Each row was made from one small tree. The marks that hang from a mark follow it in brackets, in the order of their numbers. Every link used is in the known rows. Write each row's tree.
Known rows:
q57(q225): [ 0.435 -0.034  2.223  0.918  3.038  0.223  0.295  1.753 -0.390  1.727
 -0.506  0.670  0.025  0.353  0.232 -1.515 -0.634  0.562 -0.126 -1.605
  1.185  1.096 -1.717 -0.034  0.108 -0.733 -0.606  0.668 -1.843  0.454]
q883(q928(q942)): [ 1.940 -2.756 -0.048  1.669  1.899 -3.687  0.292 -0.492 -0.986  1.080
 -0.361  2.483 -1.287 -1.009 -0.744 -3.678 -1.194  0.705 -0.062  0.594
 -2.065  1.510  0.460  1.398 -3.807 -0.467  0.788  0.820 -1.568 -0.510]
q928(q883): [ 0.482 -1.857  0.745  1.099  3.206 -1.510 -0.085  0.293 -0.702  1.468
 -1.535  0.572  0.050 -0.707  0.011 -2.988 -0.104  0.462  0.745  0.398
 -0.102  0.965 -0.739  0.833 -2.523 -0.227  1.117  0.315 -1.057  0.232]
q758(q110(q133(q135) q225) q190): [-0.074  0.362  1.699  0.930  4.035  2.513 -0.891  2.369 -2.471  0.290
 -0.931 -0.542  0.494  2.364 -1.960  0.758  1.703 -0.393 -0.922 -0.300
  1.946  2.899 -2.534 -2.501 -1.405  2.555 -2.234 -2.945 -4.317  2.095]
q225(q110(q133(q135(q942(q928))) q758(q190))): [ 1.965 -1.503  2.665  0.897  0.407 -0.028  0.118  2.027 -1.475  1.979
 -3.380  1.088  0.494  1.993 -0.905 -2.152  2.266  1.220 -0.125  0.536
  0.940  5.071 -2.908 -1.625 -4.782  2.292 -1.181  0.623 -5.250  1.315]
q57(q225(q110(q133 q758(q190)))): [ 0.617  0.959  2.456  0.491  2.527  3.473 -0.046  3.630  0.310  2.405
 -2.653  0.944  1.102  1.591 -1.450  0.908  1.006  1.836 -0.016 -0.533
  4.926  4.051 -4.329 -3.590  0.625  1.121 -2.193  0.291 -4.971  1.674]
q928(q942): [ 0.912 -1.319  1.198  1.548  2.389 -2.222  0.375  0.235  0.135  1.040
 -1.327  1.261 -0.964  0.103 -0.439 -2.446 -0.347  0.473  0.304 -0.371
 -0.830  0.345 -0.280  0.817 -2.909  0.231 -0.420  0.461 -1.097 -0.297]
q135(q942(q928(q883))): [ 2.320 -3.388  1.300  1.430  1.780 -5.363  0.026 -0.903 -2.174  1.680
 -2.390  1.094 -0.199 -1.531  0.576 -5.737  0.296  0.771  0.724  1.449
 -1.758  2.623  0.009  2.117 -5.340 -1.060  2.448  1.783 -2.892 -0.216]
q942(q135): [ 1.276 -1.701  1.087  1.747  3.029 -2.201  0.516  0.248 -0.118  1.022
 -1.425 -0.163 -0.242  0.496  0.260 -3.465  0.379  0.185  0.629 -0.671
 -0.657  0.337 -1.328  0.550 -2.316  0.198  0.415  0.537 -1.127  0.166]
q758(q110(q133(q135(q942)) q225) q190): [ 1.025  0.032  2.696  1.405  2.916  1.416 -0.668  2.332 -2.691  0.827
 -1.705  0.534 -0.128  1.845 -2.020 -0.774  1.681 -0.150 -1.159 -0.479
  0.900  4.341 -2.452 -1.593 -3.373  2.093 -2.107 -2.238 -5.090  1.614]
q133(q110(q225) q135(q942)): [-0.281 -0.045  3.272  1.036  2.417  0.353 -1.142  1.427 -0.875  1.552
 -1.411  1.442  0.944  2.221 -0.751 -2.950  0.357 -0.533 -2.060 -1.547
 -0.002  0.951 -0.943  1.588 -4.560  1.117 -0.220  0.072 -1.606  0.523]
q190(q758(q110(q133(q135(q942(q928(q883))))))): [ 1.063 -2.968  1.404  1.033  3.414 -2.997 -0.547 -0.615 -3.967  1.021
 -4.876  0.146 -0.849  1.546  0.859 -3.424  2.840 -0.301  0.177  2.185
 -1.767  4.448 -0.771 -1.276 -5.126  1.138  0.382 -1.025 -6.787 -0.567]
q225(q110(q133(q135) q758(q190))): [ 0.128 -0.050  2.297  0.583  1.622  3.580 -0.107  3.139 -0.332  1.796
 -2.665  0.276  0.885  2.690 -1.286  0.504  1.765  1.076 -0.047 -0.469
  2.517  3.491 -3.325 -2.688 -1.990  3.271 -2.379 -0.848 -3.388  1.848]
q190(q758(q110(q133(q135) q225))): [-2.007  0.099  2.187  0.700  5.159  2.509 -1.617  1.961 -2.908  0.204
 -3.078 -0.465 -0.280  2.630 -0.207  1.469  2.243 -1.119 -1.051  0.067
  1.155  1.920 -2.093 -3.322 -0.469  1.937 -2.980 -3.611 -4.818  0.935]
q57(q225(q110(q758))): [-0.122 -0.137  2.757  0.913  2.165  1.685 -0.056  3.199  0.374  2.657
 -2.314  0.553  1.109  1.279 -0.338 -0.797  0.425  1.852 -0.204 -1.046
  4.100  1.877 -4.102 -2.331 -0.034 -0.418 -1.212  1.553 -3.708  0.745]
q225(q110(q133(q135(q942)) q758(q190))): [ 1.340 -0.461  3.314  0.971  0.607  2.419  0.032  3.067 -0.405  2.171
 -3.378  1.434  0.379  2.150 -1.439 -0.979  1.904  1.134 -0.328 -0.613
  1.641  4.607 -3.458 -1.996 -3.945  2.729 -2.316 -0.199 -4.111  1.475]
q110(q133): [-0.134  0.033  0.822  0.859  2.854  1.656 -0.944  1.519 -0.809  0.496
 -2.241  0.941  0.192 -0.116 -0.764 -0.255  1.011  0.498  0.755 -0.763
 -0.014  0.892 -0.207  0.056 -0.167  1.384 -1.314 -1.469 -0.801  0.792]
q133(q110(q225 q758(q190)) q135(q942(q928))): [ 1.042 -0.904  3.576  1.009  1.673 -1.525 -0.791  1.668 -0.115  1.871
 -1.669  0.682  1.419  2.612 -1.292 -2.535  0.037 -0.210 -1.917  1.172
  2.027  3.345 -2.121  0.148 -6.221  1.878  0.437  1.602 -4.104  1.813]
q110(q133(q135(q942)) q758(q190)): [ 1.511 -0.557  3.621  1.117  1.097  1.253  0.052  2.863  0.048  1.492
 -2.565  1.579 -0.128  1.456 -1.318 -0.439  0.651 -0.119  0.239  0.081
  0.098  4.465 -1.890 -0.619 -3.963  2.962 -1.723 -0.488 -2.761  1.721]
q57(q225(q110(q133(q135(q942(q928))) q758))): [ 1.639 -1.153  3.423  0.242  0.689 -0.280 -0.610  2.519 -2.721  2.393
 -3.382  1.522  0.888  1.980  0.574 -3.089  2.477  0.677 -0.435 -0.702
  0.328  3.543 -2.437 -0.800 -2.280  0.744 -0.883  1.484 -6.235 -0.104]
q133(q110(q225)): [-1.424  0.646  1.674  0.907  3.771  1.367 -1.603  1.412  0.194  1.077
 -1.679  0.542  1.567  1.224 -1.250 -0.831 -0.050  0.392 -1.375 -0.914
  2.656 -0.302 -1.240  0.395 -1.495  0.549 -0.216 -0.167 -0.855  1.278]
q135(q942): [ 1.061 -0.991  2.502  2.028  1.499 -1.092  0.240  0.847  0.002  1.661
 -1.970  1.618 -0.626 -0.709 -0.430 -2.695 -0.269  1.086  0.170 -0.908
 -0.681  2.020 -1.134  1.136 -3.791 -0.227 -0.605  0.408 -0.909  0.495]

Which tree is each row?
[ 2.481 -4.078 -0.116  1.127  3.407 -6.629  0.302 -1.574 -2.169  1.263
 -1.989 -0.625  0.208 -0.362  1.296 -6.627  1.052  0.066  1.199  1.705
 -1.542  0.910 -0.393  1.608 -3.897 -0.672  3.403  1.988 -3.066 -0.635] -> q942(q135 q928(q883))
[-0.716  0.160  2.093  0.177  3.481  2.075 -1.717  2.090 -2.811  0.225
 -0.723  0.915  0.518  1.004 -0.342 -0.310  1.309 -1.426 -0.558 -1.322
 -0.743  0.360 -0.344  0.265 -0.072  1.774 -1.874 -2.093 -1.681  0.963] -> q110(q133(q135) q225)
[-0.143  0.712  1.198  1.223  4.453  2.336 -1.087  2.199 -1.487  0.390
 -1.658 -0.458  0.492  0.947 -2.717  1.290  1.285  0.881 -0.412  0.262
  3.595  2.973 -2.758 -3.015 -0.448  1.379 -2.041 -2.607 -4.242  2.199] -> q758(q110(q133 q225) q190)
[ 1.119 -1.828  2.410  0.654  0.258 -0.270 -0.795  1.720 -2.333  1.697
 -4.091  1.320  0.718  1.569 -0.012 -2.876  2.910  0.488  0.039  0.048
 -0.404  3.081 -1.604 -0.602 -3.953  1.755 -0.917  0.667 -4.446  0.320] -> q225(q110(q133(q135(q942(q928))) q758))
[-1.354  0.287  2.147  0.550  3.423  1.515 -1.390  1.610 -0.783  1.073
 -0.758  0.475  1.451  2.667 -0.483 -1.505  0.226 -0.782 -1.971 -1.471
  0.886 -0.503 -0.962  0.825 -2.448  1.624 -0.344 -0.533 -0.994  0.649] -> q133(q110(q225) q135)
[-0.101  0.575  2.363  0.568  3.507  2.459 -1.412  3.151  0.085  0.922
 -1.946  0.885  0.844  0.212 -2.222  1.728  0.254  0.109  0.049  0.898
  3.692  2.793 -2.374 -2.108 -0.223  1.744 -2.075 -1.296 -2.776  2.954] -> q110(q133 q225 q758(q190))
[-0.800  0.532  3.131  0.658  2.913  2.167 -0.940  3.002  1.156  1.678
 -0.851  0.096  1.720  3.300 -1.746  0.209 -0.364 -0.366 -1.835  0.044
  3.679  1.869 -2.717 -1.178 -3.452  2.744 -0.829  0.105 -2.281  2.305] -> q133(q110(q225 q758(q190)) q135)
[ 0.355 -0.244  3.124  0.581  2.441  0.844 -1.556  1.872 -3.000  0.826
 -1.572  1.858  0.079  0.569 -0.457 -1.811  1.276 -1.350 -0.817 -1.415
 -1.616  1.633 -0.349  1.041 -2.151  1.214 -1.638 -1.538 -2.369  0.584] -> q110(q133(q135(q942)) q225)
[ 1.677  0.206  4.209  0.616  0.931  2.437  0.275  3.708 -0.764  2.917
 -2.695  1.838  0.498  2.622 -0.927 -1.204  1.324  0.968 -0.654 -1.360
  2.386  5.239 -4.121 -2.365 -2.209  1.853 -2.141  0.522 -5.897  0.948] -> q57(q225(q110(q133(q135(q942)) q758(q190))))
[-2.106  0.394  1.472  1.075  5.592  2.254 -1.784  1.667 -1.879  0.226
 -3.800 -0.406 -0.141  1.031 -1.074  2.012  1.698 -0.107 -0.551  0.714
  2.899  2.020 -2.378 -3.740  0.425  0.772 -2.738 -3.443 -4.647  1.345] -> q190(q758(q110(q133 q225)))
[ 3.025 -3.859 -0.364  1.814  2.403 -6.108  0.844 -1.388 -1.053  1.068
 -0.677  1.838 -1.411 -0.433 -0.250 -5.827 -0.424  0.150  0.333  0.664
 -3.036  1.044  0.073  1.809 -4.405 -0.466  1.816  1.522 -2.540 -1.025] -> q883(q928(q942(q135)))
[-0.283  0.258  2.831 -0.132  2.002  3.426 -0.729  3.638 -1.495  2.080
 -2.660  1.019  1.171  2.684  0.101 -0.349  2.092  0.224 -0.371 -1.651
  2.079  2.004 -2.966 -2.273  0.463  1.683 -2.062 -0.114 -4.316  0.392] -> q57(q225(q110(q133(q135) q758)))
[-1.811 -0.129  1.878  1.673  5.342  0.704 -0.828  1.557 -0.893  0.794
 -2.705 -0.762 -0.338  1.164 -0.813  0.898  0.524  0.226 -0.906  0.705
  3.317  1.745 -3.160 -3.594 -1.097 -0.470 -2.197 -2.244 -3.979  1.414] -> q190(q758(q110(q225)))
[ 1.647 -2.966  1.540  0.778  1.952 -4.017 -0.422 -0.950 -1.863  1.758
 -2.443  1.108  0.898  1.510  0.699 -6.286  0.976 -0.060 -0.824  0.650
 -2.242  2.205  0.340  2.873 -7.107  0.983  3.052  1.934 -2.983 -0.771] -> q133(q110 q135(q942(q928(q883))))
[ 0.292 -0.214  2.578  0.753  2.080  2.425 -0.056  2.966  0.253  1.047
 -1.748  0.531  0.303  1.787 -1.023  0.849  0.543 -0.232  0.451  0.202
  1.068  3.172 -1.792 -1.458 -2.075  3.461 -1.925 -1.066 -2.092  2.071] -> q110(q133(q135) q758(q190))
[ 0.257 -0.521  2.011  1.513  1.576  1.942  0.468  2.622  1.655  2.399
 -2.451  0.011  0.758  1.200 -1.614  0.106  0.210  2.435  0.059  0.224
  4.610  3.314 -4.427 -2.973 -2.545  1.190 -1.654  0.822 -2.741  2.095] -> q225(q110(q758(q190)))
[ 0.324 -0.860  2.981  0.815  0.441  2.058 -0.746  2.710 -1.017  1.882
 -4.041  1.743  0.562  1.948 -0.516 -1.555  2.387  0.581 -0.121 -1.001
  0.303  2.883 -2.298 -1.120 -3.361  2.077 -2.073 -0.293 -3.428  0.328] -> q225(q110(q133(q135(q942)) q758))
[ 2.550 -3.557  0.257  1.459  3.477 -6.373  0.640 -1.439 -0.958  1.616
 -2.057  0.711 -1.005 -0.022  0.486 -6.507  0.594 -0.200  1.204  1.017
 -2.318  0.302 -0.268  1.686 -4.371 -0.264  2.595  1.744 -2.984 -1.579] -> q928(q883 q942(q135))
[ 1.703 -1.016  2.260  1.210  2.601 -1.107 -0.682  1.259 -3.894  0.616
 -1.812  0.077  0.191  1.609 -1.514 -2.016  2.173 -0.011 -0.998  0.693
  0.264  4.585 -1.956 -1.300 -4.105  1.669 -0.965 -1.306 -6.179  1.468] -> q758(q110(q133(q135(q942(q928))) q225) q190)
[ 0.423  0.182  1.885  0.997  2.491  2.246 -0.329  2.695  1.170  0.907
 -2.366  0.767  0.331  0.512 -1.892  1.345  0.303  0.989  0.897  0.886
  2.687  3.270 -2.027 -1.813 -1.041  2.453 -1.822 -0.748 -2.042  2.217] -> q110(q133 q758(q190))
[-0.884  0.815  2.555  0.913  3.490  1.931 -1.207  2.741  2.244  1.831
 -1.870  0.226  1.910  1.921 -2.469  0.734 -0.777  0.652 -1.197  0.723
  5.332  1.671 -2.983 -1.644 -2.400  1.776 -0.623  0.441 -2.220  2.626] -> q133(q110(q225 q758(q190)))
[-0.077 -0.025  2.730  1.272  3.286  0.934 -0.567  2.906  0.963  1.515
 -0.838  0.186  0.733  0.237 -1.803  0.821 -0.968  0.458 -0.369  0.883
  4.068  2.450 -3.186 -1.889 -1.705  0.606 -1.575 -0.124 -2.292  2.902] -> q110(q225 q758(q190))
[ 0.135  0.197  1.718  0.865  1.943  3.357 -0.360  2.870  0.774  1.797
 -3.461  0.557  0.959  1.181 -2.069  1.036  1.510  2.015  0.356  0.186
  4.295  3.451 -3.589 -3.309 -1.063  2.230 -2.293 -0.569 -3.262  2.109] -> q225(q110(q133 q758(q190)))
[ 0.937 -1.409  1.892  1.012  2.654 -1.419 -1.521  0.938 -4.736  0.285
 -2.307  0.315  0.229  1.160 -0.676 -2.692  2.749 -0.583 -0.781  0.170
 -1.126  2.772 -0.929 -0.229 -3.354  0.850 -0.749 -1.439 -5.545  0.473] -> q758(q110(q133(q135(q942(q928))) q225))
[-0.926 -0.388  1.952  0.341  1.608  3.271 -0.983  2.904 -1.138  1.400
 -3.313  0.660  0.976  2.421 -0.386 -0.153  2.518  0.373  0.108 -1.003
  1.206  1.583 -2.333 -1.926 -1.274  2.680 -2.212 -0.870 -2.759  0.778] -> q225(q110(q133(q135) q758))
[-0.808 -0.032  1.361  0.583  1.983  3.000 -1.151  2.697 -0.090  1.439
 -4.086  0.802  1.102  0.917 -1.170  0.510  2.222  1.604  0.491 -0.186
  2.889  1.593 -2.653 -2.445 -0.209  1.694 -2.015 -0.601 -2.561  1.163] -> q225(q110(q133 q758))
[ 0.276  0.118  4.097  1.151  2.143  0.958 -0.753  2.690  1.179  2.249
 -1.778  1.311  1.275  2.870 -1.874 -1.222 -0.444 -0.109 -1.963  0.042
  2.741  3.227 -2.774 -0.268 -5.314  2.253 -0.772  0.736 -2.963  1.971] -> q133(q110(q225 q758(q190)) q135(q942))
[-0.624 -0.102  3.919  0.928  2.101  0.615 -1.509  2.480  0.229  1.907
 -2.293  1.403  1.409  2.528 -1.047 -1.970  0.158 -0.655 -1.764 -0.527
  1.400  1.245 -1.644  0.593 -4.578  1.658 -0.556  0.774 -2.160  1.051] -> q133(q110(q225 q758) q135(q942))
[-0.204  0.279  2.971  0.235  3.065  2.675 -1.176  3.505 -0.901  0.815
 -1.140  0.635  0.748  1.676 -1.523  1.280  0.574 -1.246 -0.431  0.290
  1.876  2.657 -2.157 -1.572 -1.104  2.739 -2.246 -1.555 -2.769  2.617] -> q110(q133(q135) q225 q758(q190))
[-1.178 -0.211  2.367  0.950  1.999  1.703 -0.604  2.202  1.430  1.573
 -2.346  0.429  1.379  3.281 -0.374 -0.939  0.226 -0.021 -0.872 -0.599
  1.148  0.409 -1.291 -0.018 -3.620  2.906 -0.333  0.466 -0.699  0.877] -> q133(q110(q758) q135)
